Each row comes from the steps of one path. Every step used is in the known rows, and no mark comes twice. Write the path behind each row, first mark first.
Known rows
getap liget: [-0.347 -0.306  0.028  0.075  1.235  0.036 -0.589 -0.334  0.205  0.311
  0.543  0.822 -1.195  0.115  0.528  0.078 -0.025  0.322  0.256 -0.254
  0.275  0.660]
sivu gosu zasakam getap: [ 2.156  0.838  0.139 -0.411 -1.719 -0.255 -0.246 -0.004  0.853  0.023
 -0.633 -0.464 -2.210 -0.622 -1.104  0.890 -0.432 -0.376  0.178  0.217
 -0.146 -1.909]
sivu rofun gosu zasakam getap: [ 2.331  1.220  0.644 -1.487 -2.593  0.928 -0.010 -0.272  1.378 -0.732
  0.002  0.220 -5.061  1.603 -1.155  1.132  0.127 -1.000  0.533  0.903
 -0.349 -0.828]
gosu zasakam rofun sopi: [ 0.526  0.470 -1.292  0.835 -0.800 -0.442 -0.211 -0.018 -0.353 -0.403
 -0.893  0.487  0.626  2.127 -1.883 -0.070 -1.120 -0.197  0.390 -0.341
  1.624  0.307]
sivu rofun zasakam getap liget: [ 0.639  1.629  1.081 -2.763  0.777 -0.058 -0.564 -0.247  0.617  0.334
  1.029  1.274 -4.798  0.609 -0.066  0.383  0.204  0.024  0.727  0.107
 -0.104  1.132]
sopi gosu zasakam getap liget: [-0.182 -0.614  0.845 -1.262 -0.055  0.314 -0.016 -0.892  0.727  0.490
  1.173  0.367 -2.512  0.448 -0.384  0.501  0.319  0.081  0.136  0.263
 -0.079 -1.611]
getap zasakam rofun: [ 0.208  0.224 -0.603  0.892 -0.327 -0.645 -0.595  0.515 -0.446  0.281
 -0.660 -0.400  2.555 -1.088  0.345 -0.828 -0.217  0.228 -0.242  0.257
  0.371  1.311]
gosu getap zasakam: [ 0.521 -0.358 -0.031  1.232 -0.248 -0.143  0.254  0.395  0.269 -0.033
 -0.705 -0.845  2.516 -0.994  0.734 -0.688 -0.062  0.531 -0.432  0.093
 -1.872  0.096]
sivu rofun gosu getap zasakam: [ 1.515 -0.234  0.481  1.018 -1.768  0.789  0.571  0.361  0.738 -1.069
 -0.831 -0.092 -0.085 -0.299  0.634  0.027 -0.017 -0.111 -0.140  0.971
 -1.666 -0.055]
liget gosu getap zasakam rofun sopi: [ 0.237 -0.149 -0.975  2.553  0.390 -0.685 -0.222  0.786 -1.121  0.028
  0.028 -0.994  6.580 -0.926 -0.057 -0.424 -0.882  0.857  0.028 -0.356
 -0.061  0.701]
sopi gosu getap zasakam: [-0.395 -1.492  0.539  0.588 -0.343  0.044  0.818  0.269  0.155  0.149
 -0.493 -1.086  2.546 -1.226  0.671 -0.793  0.479  0.347 -0.861  0.443
 -1.725 -0.671]
getap liget gosu: [-0.434  0.413  0.084 -0.074  2.148  0.137 -0.893  0.069 -0.292  0.817
  1.523  0.042  1.038 -0.752  0.436  0.481 -0.246  0.533  0.443 -0.553
 -0.101  0.344]
sivu gosu: [ 0.982 -0.037 -0.163  0.258 -0.544 -0.311 -0.402  0.467  0.138  0.011
 -1.047 -0.207 -1.056 -1.213 -0.264  0.212 -0.128 -0.068 -0.132  0.000
  0.241 -0.607]
sopi gosu: [-0.816 -0.654  0.366 -1.118 -0.162  0.045 -0.062  0.060  0.033  0.386
 -0.198 -0.319 -1.382  0.035 -0.207 -0.288  0.837 -0.357 -0.458  0.135
 -0.051 -0.400]
zasakam sopi: [ 0.138  1.037 -0.873 -0.758 -0.500 -0.133  0.330  0.121 -0.689 -0.052
 -0.343 -0.125 -0.423  0.112  0.442 -0.093  0.144 -0.814 -0.066 -0.416
  0.709  1.093]
sivu rofun: [ 0.915  1.593  0.618 -0.874 -0.537  0.310  0.113  0.630  0.335  0.047
 -0.293  0.375 -2.488  0.398 -0.059  0.190 -0.084 -0.433  0.398  0.140
 -0.268  0.812]
gosu liget: [-0.803  1.094  0.334 -0.403  1.063 -0.128 -0.857  0.062  0.767  0.218
 -0.448  0.811 -1.979  0.134  0.707 -0.287  0.186 -0.007  0.027 -0.360
  0.354  0.466]
getap liget gosu zasakam rofun sopi: [-0.037  0.292 -1.006  1.558  1.281 -0.237 -0.673 -0.200 -0.898  0.049
  0.870  0.749  3.130  1.052 -1.227  0.548 -1.564  0.558  0.851 -0.682
  1.709  0.040]
liget gosu: [-0.012  1.165 -0.004 -0.490  0.930 -0.030 -0.765  0.526 -0.205  0.762
  0.657 -0.835  0.618 -0.611 -0.212  0.272  0.045  0.065  0.160 -0.510
 -0.478  0.265]
zasakam getap liget gosu: [ 0.051  0.997  0.479 -0.770  1.609 -0.088 -1.145 -0.119  0.067  1.096
  2.237 -0.263 -0.585 -1.049  0.519  0.801  0.240  0.673  0.583 -0.418
 -0.067  0.084]
getap liget gosu zasakam: [ 0.209  0.604  0.087  0.091  1.513  0.418 -0.420 -0.224  0.044  0.515
  1.288  0.354  0.836  0.112 -0.381  0.813 -1.010  0.360  0.610 -0.472
 -0.384 -0.803]
sopi gosu zasakam getap: [ 0.288  0.076  0.699 -1.775 -1.332  0.131  0.165 -0.336  0.687  0.442
  0.400 -0.610 -2.708  0.543 -0.986  0.346  0.636 -0.422 -0.148  0.348
 -0.335 -1.611]
rofun gosu getap liget: [-0.355 -2.301  0.023  1.749  0.396  0.621 -0.099 -0.789  1.007 -0.774
 -0.022  0.527 -1.569  0.422  0.173  0.297  0.277  0.477 -0.075  0.229
 -0.527 -0.319]
liget gosu getap zasakam: [ 0.459  0.385  0.048  1.178  0.683 -0.052  0.003  0.715 -0.183  0.460
  0.326 -1.495  4.701 -1.780  0.742 -0.203 -0.299  0.803 -0.184 -0.122
 -2.102 -0.208]

Write each row's path
[-0.376  0.124 -0.431 -1.166 -0.948 -0.074  0.868  0.208 -1.216  0.035
 -0.226 -0.650  2.114 -1.239  1.366 -0.564  0.520 -0.644 -0.708  0.306
  0.094  0.353] -> getap zasakam sopi gosu
[ 1.137  0.485  0.362 -0.736 -1.376  0.879 -0.108  0.184  0.636 -0.781
 -0.504  0.595 -3.895  0.994 -0.313  0.498  0.381 -0.862  0.253  0.655
  0.044  0.409] -> sivu rofun gosu
[-1.807  0.412  0.099 -1.220  0.496  0.056  0.488 -0.262 -0.311 -0.055
 -0.319  0.444 -0.773 -0.097  1.305 -0.363  0.736 -0.752 -0.431 -0.178
  1.172  0.079] -> zasakam sopi gosu liget
[-0.353  1.242  0.528 -2.411  2.233 -0.424 -1.475 -0.291  0.069  1.076
  2.086  0.033 -1.679 -0.426 -0.264  0.428  0.378  0.461  0.487 -0.496
 -0.221  0.588] -> rofun zasakam getap liget gosu
[ 0.735  1.944 -0.812 -0.664 -0.128  0.192  0.487  0.205 -0.877  0.104
  0.379 -0.680  1.751  0.241 -0.408  0.675 -0.855 -0.721  0.279 -0.609
  0.027 -0.163] -> liget gosu zasakam sopi
[-1.473 -1.823  0.043  0.909  0.717  0.245  1.599 -0.645 -0.393 -0.234
  0.321  0.032  0.826 -0.516  1.264 -0.071  0.339  0.025 -0.355 -0.122
  0.011 -0.247] -> zasakam sopi gosu getap liget
[-0.020 -0.998 -0.677  1.075 -0.761 -0.148 -0.838 -0.177  0.274 -0.532
 -0.787 -0.208 -1.657  0.552 -0.952 -0.138  0.495 -0.554 -0.218  0.432
  1.195  0.712] -> zasakam rofun gosu
[-0.496 -1.232  0.251  1.599  1.311  0.124  0.145 -0.391  0.619  0.065
  0.174  0.325  0.021 -0.111  0.539 -0.033 -0.244  0.769  0.101 -0.274
 -0.848  0.078] -> gosu getap liget
[ 1.800  0.475  0.795 -0.862 -1.394  1.093 -0.039 -0.756  1.385 -0.712
  0.880  1.229 -4.938  1.261 -0.583  1.330 -0.221 -0.371  0.841  0.874
  0.071 -0.806] -> sivu rofun gosu zasakam getap liget
[-2.040 -0.645 -0.229  0.289  0.731 -0.631 -0.634 -0.097 -0.365 -0.174
 -0.682  1.064  0.243  0.944 -0.092 -0.590  0.239 -0.067 -0.141 -0.190
  2.429  0.351] -> zasakam rofun sopi gosu liget
[-1.061 -0.625 -0.280  1.095  0.321 -0.112 -1.230 -0.413  0.836 -0.592
 -0.941  0.678 -1.976  0.600  0.003 -0.310  0.369 -0.387 -0.120  0.284
  1.582  0.661] -> zasakam rofun gosu liget
[ 0.365 -1.592  0.245  2.423  0.665 -0.074  0.200 -0.102  0.527 -0.240
 -0.608  0.311  0.268 -1.452  0.549  0.314 -0.611  0.899 -0.006 -0.153
 -0.547 -1.115] -> sivu gosu getap liget
[ 0.344  0.423 -1.299  1.057 -0.602 -0.820 -0.675  0.496 -1.069 -0.189
 -0.712  0.246  3.279  0.124 -0.133 -0.760 -0.615  0.176 -0.015 -0.044
  1.381  1.502] -> getap zasakam rofun sopi
[-0.633 -0.526 -0.290 -1.060 -0.417 -0.025 -0.057  0.068 -0.672 -0.043
 -0.210  0.356 -0.584  1.132 -0.616 -0.211  0.654 -0.304 -0.219 -0.171
  0.973 -0.117] -> rofun sopi gosu
[-1.416 -2.391  0.800  1.022  1.224  0.299  0.682 -0.525  0.399  0.112
  0.322  0.121  0.076 -0.366  0.565 -0.153  0.363  0.613 -0.307  0.027
 -0.738 -0.851] -> sopi gosu getap liget
[ 0.802  1.437 -0.921 -0.741 -1.027  0.084  0.707 -0.190 -0.372 -0.318
 -0.555  0.029 -0.352  1.010 -0.357  0.287 -0.654 -0.956  0.103 -0.345
  0.438  0.121] -> gosu zasakam sopi
[-0.604 -0.787 -0.802  0.450 -0.654 -0.640 -0.201  0.347 -1.230 -0.059
 -0.559 -0.072  3.339 -0.071 -0.090 -0.857  0.066  0.091 -0.428  0.333
  1.443  0.638] -> getap zasakam rofun sopi gosu
[-1.201 -0.902 -0.113 -1.364  0.114 -0.253  1.340 -0.251 -0.443 -0.286
 -0.665 -0.571 -0.382  0.239 -0.181 -0.646  0.696 -0.741 -0.714 -0.171
 -0.561  0.142] -> rofun zasakam sopi gosu getap
[-0.855 -2.007  0.116  1.882 -0.348 -0.414  0.711  0.329 -0.125  0.100
 -0.822 -1.230  3.847 -1.467  0.407 -1.038  0.227  0.453 -0.841  0.581
 -0.773 -0.224] -> sopi gosu getap zasakam rofun
[-0.063  0.205  0.214  0.953  1.034  0.036 -0.027  0.513  0.181  0.461
  0.388 -1.322  2.096 -0.697 -0.036  0.191 -0.124  0.459  0.034 -0.524
 -1.569 -0.426] -> liget gosu getap
[ 0.031 -0.241 -0.310  2.490  0.645 -0.496 -0.149  0.820 -0.432  0.484
  0.010 -1.720  5.895 -2.067  0.381 -0.506 -0.541  0.724 -0.226 -0.118
 -1.207  0.333] -> liget gosu getap zasakam rofun
[ 0.639  1.887  0.676 -2.496  0.031  0.033 -0.155  0.434  0.266  0.054
 -0.538  0.888 -3.558  0.930 -0.762 -0.201  0.040 -0.615  0.337  0.012
 -0.464  1.286] -> sivu rofun zasakam
[ 0.684  1.470 -0.937 -0.556 -0.806 -0.251  0.327  0.329 -1.003 -0.095
 -0.330 -0.341  2.067 -1.002  1.285 -0.506 -0.147 -0.517 -0.286 -0.066
  0.120  1.339] -> getap zasakam sopi
[-1.735 -1.503  0.091 -0.814  1.412 -0.103  1.250 -0.808 -0.469 -0.278
  0.131  0.284 -0.218  0.018  0.503 -0.463  0.485 -0.162 -0.468 -0.268
 -0.165  0.190] -> rofun zasakam sopi gosu getap liget
[-0.014 -0.440  0.090 -1.292 -0.448  0.185 -0.050 -0.933  0.074 -0.017
  1.080  0.815 -1.821  1.425 -0.797  0.652 -0.013  0.187  0.350  0.031
  1.001 -1.309] -> rofun sopi gosu zasakam getap liget
[-0.585 -2.834 -0.362  3.292  0.553  0.110 -0.150 -0.743  0.739 -0.762
 -0.305  0.197 -0.235  0.226 -0.167  0.062  0.079  0.374 -0.038  0.341
  0.457  0.217] -> zasakam rofun gosu getap liget
[-1.313  0.574 -0.001 -1.111  0.110 -0.010  0.409  0.025 -0.629  0.011
 -0.332  0.289  1.800 -1.260  2.225 -0.675  0.441 -0.316 -0.653  0.160
  0.520  0.259] -> getap zasakam sopi gosu liget
[ 0.745  0.514  0.309 -0.706  0.119  0.107 -0.498 -0.742  0.917  0.385
  1.026  0.573 -2.457  0.658 -0.320  0.669 -0.321  0.174  0.545 -0.066
 -0.116 -0.665] -> gosu zasakam getap liget
[ 1.239  1.977  0.244 -1.218 -0.203  0.043 -0.657  0.080  0.452  0.788
  1.186 -1.133 -0.445  0.029 -1.068  0.920 -0.170 -0.113  0.443 -0.288
 -0.804 -1.031] -> liget gosu zasakam getap
[-1.059 -0.969 -0.703  0.213 -0.311 -0.530 -0.126  0.108 -0.888 -0.049
 -0.576  0.137  0.610  1.036 -1.027 -0.509  0.323 -0.180 -0.227 -0.026
  1.962  0.419] -> zasakam rofun sopi gosu
[ 1.087  1.791 -0.082 -0.900 -0.870  0.157 -0.031  0.616 -0.378 -0.428
 -0.389  1.130 -1.676  1.502 -0.480  0.259 -0.437 -0.330  0.637 -0.144
  0.732  0.986] -> sivu rofun sopi
[-0.843 -1.626  0.601  0.413 -0.010  0.178  0.830 -0.039  0.489  0.086
 -0.474 -0.883 -0.075 -0.155 -0.059 -0.437  0.761  0.129 -0.620  0.043
 -1.218 -1.029] -> sopi gosu getap
[ 0.061 -0.557  0.596  0.061 -0.931  0.432  1.264  0.425 -0.113 -0.616
 -0.495  0.412 -0.286  1.174 -0.320  0.086  0.095 -0.097  0.071  0.102
 -0.263 -0.530] -> sivu rofun sopi gosu getap
[ 0.534 -0.121  0.522  0.141 -1.307  0.328  1.265  0.678 -0.451 -0.597
 -0.553  0.265  2.368  0.115  0.512 -0.329 -0.232  0.222 -0.152  0.507
 -0.846 -0.330] -> sivu rofun sopi gosu getap zasakam
